Each row comes from the steps of one path. Every step used is in the known rows, and no mark comes twice. Write the path behind each row, first mark first.
Known rows:
b-x-a-w: [ 0.05  0.05 -0.33 -1.10 -1.06  1.61  0.02 -3.24  0.84 -0.44 -3.14 -0.22
 -2.69  0.89 -2.26  0.33 -0.64  2.13  0.29 -0.41]
z-a: [ 0.57 -1.68  0.11 -0.50  1.57  0.13 -0.68 -1.05 -0.04 -0.17 -0.59 -0.60
 -0.76  3.48  0.34  0.81  0.04  1.42  1.11 -0.69]
w-x-a: [ 0.10  4.51  0.15  0.10 -0.73  1.12  0.27 -3.10 -0.72 -0.41 -1.21 -0.43
 -1.54 -0.59  1.63  0.71 -0.70 -2.81  0.49 -1.23]
y-a-b-z-w: [ 1.59 -7.33  1.37 -1.89  1.33  0.46 -2.31  1.83  1.67 -1.51 -2.86 -1.31
 -2.67 -0.12 -1.33  0.63 -0.74  4.27  1.88  0.84]
b-c: [-0.25 -1.06 -0.49 -0.37 -2.67  0.52  0.00  1.20 -0.03  0.19  0.91  1.75
 -0.01  0.85  1.95  0.22 -0.60  0.15  1.31  0.02]
y-w: [ 0.27 -1.35  1.13 -1.48  0.05  0.93 -0.57  0.85  0.54 -0.81 -0.44 -0.63
 -0.89 -3.16  0.52 -0.54 -0.70  1.06  0.33  1.00]
a-b-z-w: [ 1.00 -8.20  0.95 -0.68  0.75  0.01 -1.54  1.65  1.77 -1.04 -2.33  0.25
 -2.13 -0.90 -2.47  0.79 -0.43  3.97  0.99  0.90]
c-w: [-0.41 -0.98  0.93 -2.39 -1.46  0.30 -0.85 -1.42  0.43 -0.57  0.20 -0.14
  0.96  1.93 -1.65 -0.91 -0.04  0.88 -0.99 -0.60]
y-z-w-x-a-b: [ 1.28  1.93  1.08 -0.18  1.44  0.89 -1.48 -1.09  0.79  0.85 -4.28 -2.36
 -2.28 -2.47 -0.07  0.53 -1.11  1.76  1.45 -0.58]
b-z-w: [ 0.69 -6.87  1.14 -1.54 -0.31  0.43 -0.79  0.13  1.22 -2.32 -0.99  0.49
 -2.09 -0.83 -1.11  1.26 -0.49  2.46  0.55  1.00]
a-w: [-0.49 -2.44 -0.97 -1.06  0.00  0.78  0.10 -1.12  0.82  0.59 -1.60 -0.66
 -1.70 -0.65 -2.52  0.16  0.07  2.47 -0.24 -0.30]
a-b-z: [ 1.01 -7.06  0.56 -0.44  0.38 -0.28 -1.59  2.78  0.68 -1.23 -0.79  1.09
 -1.80  0.54 -1.42 -0.01  0.00  1.46  1.31  0.39]
x-a: [ 0.39  3.19 -0.02 -0.75  0.55  0.26  0.42 -1.87 -0.21 -1.61 -2.72 -0.75
 -1.90  0.56  0.24 -0.09 -0.18 -0.63 -0.13 -0.99]
z-w-x-a-b: [ 0.48  0.93  0.31  0.74  1.00  0.60 -0.65 -1.45  0.95  1.51 -3.90 -1.11
 -1.83 -1.58 -0.99  0.64 -0.86  1.23  0.85 -0.80]
w-b-z: [-0.23 -3.18  0.54 -0.28 -1.41  0.12 -1.20  1.01 -0.12 -1.99  2.42  1.40
 -0.93  2.69  1.88  0.86 -0.75  0.21  1.17  0.30]
b-c-w-x: [-0.82 -0.50  0.67 -1.54 -4.69  1.67 -0.88 -1.51 -0.18  1.16  2.70  1.65
  1.17  1.21  1.85  0.24 -1.09 -1.50  0.87 -0.90]
y-a-b: [ 1.16 -0.71  0.25 -0.49  1.97  0.07 -1.88  2.03  0.58  1.07 -2.18 -2.18
 -0.76  0.93 -0.20 -0.84 -0.28  2.27  1.62 -0.27]
x-a-w-b-c: [-1.24  1.30 -1.56 -0.70 -2.89  1.16  0.05 -1.06  0.46  0.19 -0.48  0.78
 -2.15  2.76  1.85  0.65 -1.37  2.13  1.29 -1.11]
c-w-x-a: [-0.26  3.81  0.87 -1.78 -1.95  1.31 -0.30 -4.25 -0.34 -0.66 -0.86 -0.55
 -0.82  0.98  0.33 -0.04 -0.73 -2.10 -0.31 -1.72]

Write each row's path:
[ 0.31 -4.56  0.59 -0.59  0.18  0.24 -1.81 -0.16 -0.11 -2.01  1.57  0.74
 -1.66  5.92  1.98  1.59 -0.61  1.74  2.20 -0.39]	w-b-z-a
[-0.35 -2.96 -0.32 -1.49 -1.01  0.96 -0.79 -1.27  0.45 -2.77 -0.74  0.35
 -3.77  2.56 -0.03  0.90 -0.82  1.73  0.77 -0.70]	x-a-w-b-z
[-0.41  3.86  1.20 -0.87 -2.80  0.95 -1.17 -3.28  0.28 -0.92  0.11  0.51
  0.32  4.94  0.77 -0.17 -1.41  0.62  0.27 -0.79]	c-w-b-x-a
[ 1.16 -6.70  0.76 -1.47  0.78  0.35 -1.38 -0.10 -0.06 -2.67 -0.13  0.61
 -2.30  4.01  0.41  1.33 -0.01  1.28  1.84 -0.18]	b-z-a
[-1.06 -0.52 -0.15  0.80 -2.45  1.21 -0.99 -1.33  0.84  1.60  1.66  0.94
  0.35  2.87 -0.14  0.80 -1.29  2.89  1.09  0.43]	a-w-b-x
[ 0.50 -6.06  1.08  0.27 -0.70  0.92 -1.50  0.29  1.02  0.39 -0.47  0.67
 -1.43 -2.13 -0.64  1.58 -0.94  1.06  1.64  0.48]	a-b-z-w-x
[ 0.08  2.94  0.51 -0.11 -0.34  1.31  0.16 -3.68  0.31 -0.27 -2.39 -0.94
 -2.01 -1.72  0.63  1.37 -1.04 -0.56  0.28 -0.83]	z-w-x-a
[-0.14  0.08 -0.28 -1.20 -0.64  2.22 -0.99 -2.22  0.02  1.38 -0.25 -1.93
 -1.81 -0.91  0.60  0.78 -0.85  0.19  1.48 -0.60]	y-a-w-x
[ 0.48 -1.24  0.27 -1.23  0.34  2.04 -1.38 -2.66  0.01  1.12 -0.63 -1.94
 -2.11  0.20  0.59  1.62 -0.71  1.49  1.97 -0.82]	y-z-a-w-x
[ 0.17  1.58  0.53 -0.79 -0.51  0.65 -1.16 -1.91  0.34  1.00 -2.59 -0.75
 -0.83  0.84 -1.36 -0.62 -0.54 -0.05  0.28 -1.66]	c-w-x-a-b
[-0.14  3.25  0.86  0.45 -1.39  0.95 -0.65 -2.95  0.83 -0.51 -1.26  0.11
 -0.77  2.54  0.96  1.08 -1.74  2.05  0.79  0.05]	z-w-b-x-a
[ 0.21 -1.38 -0.51 -2.45  0.80  1.36 -0.86 -1.04  0.73  0.03 -2.27 -2.54
 -2.42  0.38 -1.13 -0.15 -0.31  2.83  0.78 -0.41]	y-a-w
[ 0.07 -2.65 -0.65  0.33 -1.46 -0.01 -0.82  2.87  0.60  1.77 -0.68  1.57
 -0.04  0.77  0.50 -0.36 -0.50  1.70  1.80 -0.16]	a-b-c
[ 0.57  2.60  0.71 -0.15 -1.20  0.89 -0.19 -2.23  0.07 -1.20 -1.71  0.47
 -1.08  1.71  0.34  0.12 -0.80 -0.35  0.68 -0.12]	b-x-a
[ 0.23 -0.80  0.81 -0.36 -0.96  1.61 -2.22 -1.67  0.69  1.01  0.68 -0.67
 -0.62  4.47  1.11  1.32 -1.45  4.36  2.44  0.23]	y-z-a-w-b-x
[-1.11 -0.59 -0.27  0.33 -2.91  0.57 -0.58  0.49  0.91  1.07  1.34  1.33
  0.28  1.77  2.81  1.22 -1.60  2.70  1.51  0.22]	z-w-b-c
[-1.11  3.05 -1.22 -0.53 -0.36  0.74  0.10 -2.63  0.57  0.01 -1.56 -1.06
 -2.32  2.11 -0.16  0.51 -0.82  2.08  0.05 -1.25]	x-a-w-b
[ 0.04 -1.15  0.33 -2.69 -2.41  0.46 -1.16 -0.09  0.83 -0.24 -2.29  0.68
 -0.62  2.99 -0.97 -1.29 -0.62  1.90  0.48 -1.43]	x-a-b-c-w
[ 0.58 -8.47 -0.31 -2.47  0.65  1.11 -1.00 -1.17  0.73 -1.87 -1.71 -0.12
 -3.73  3.05 -2.09  1.34  0.05  3.68  1.33 -0.47]	b-z-a-w
[ 0.28  3.35  1.02 -0.93 -0.58  1.86 -0.19 -2.45 -0.29 -0.94 -1.56 -0.93
 -2.28 -3.06  2.04  0.31 -1.30 -1.81  0.74 -0.46]	y-w-x-a
[-1.13 -2.33 -1.43 -0.57 -2.13  1.10 -0.67 -0.58  0.61  1.23  0.92  0.92
 -1.17  4.86  1.99  1.32 -1.16  3.64  2.24 -0.95]	z-a-w-b-c
[-0.84 -0.82 -0.65  0.04 -1.36  1.71  0.07 -2.16  0.20  1.98  0.48 -0.21
 -1.12 -1.81 -0.58  1.03 -0.49 -0.18  0.50 -0.62]	a-w-x
[-1.30  1.47  0.53 -1.11 -2.00  0.10 -1.22 -1.27  0.30  0.26  2.33 -0.03
  1.71  4.07  0.51 -0.40 -0.75  1.24 -0.45 -0.83]	c-w-b
[ 1.39 -4.38  0.52 -1.03  0.77 -0.04 -1.19  1.29  0.50 -2.62 -3.16  0.46
 -3.38  0.98 -1.30 -0.12 -0.16  0.93  1.17 -0.40]	x-a-b-z
[ 0.54 -0.91  1.08 -1.10 -0.92  1.49 -0.45 -2.97  0.22 -2.23 -1.99  0.03
 -3.34 -1.33  0.72  1.73 -1.12 -0.75  0.97 -0.41]	b-z-w-x-a
[-0.47 -4.09  1.26 -2.21 -2.69  0.34 -1.86 -0.07  0.28 -2.54  2.60  1.33
 -0.19  4.30  0.45  0.13 -0.77  0.92  0.40 -0.20]	c-w-b-z
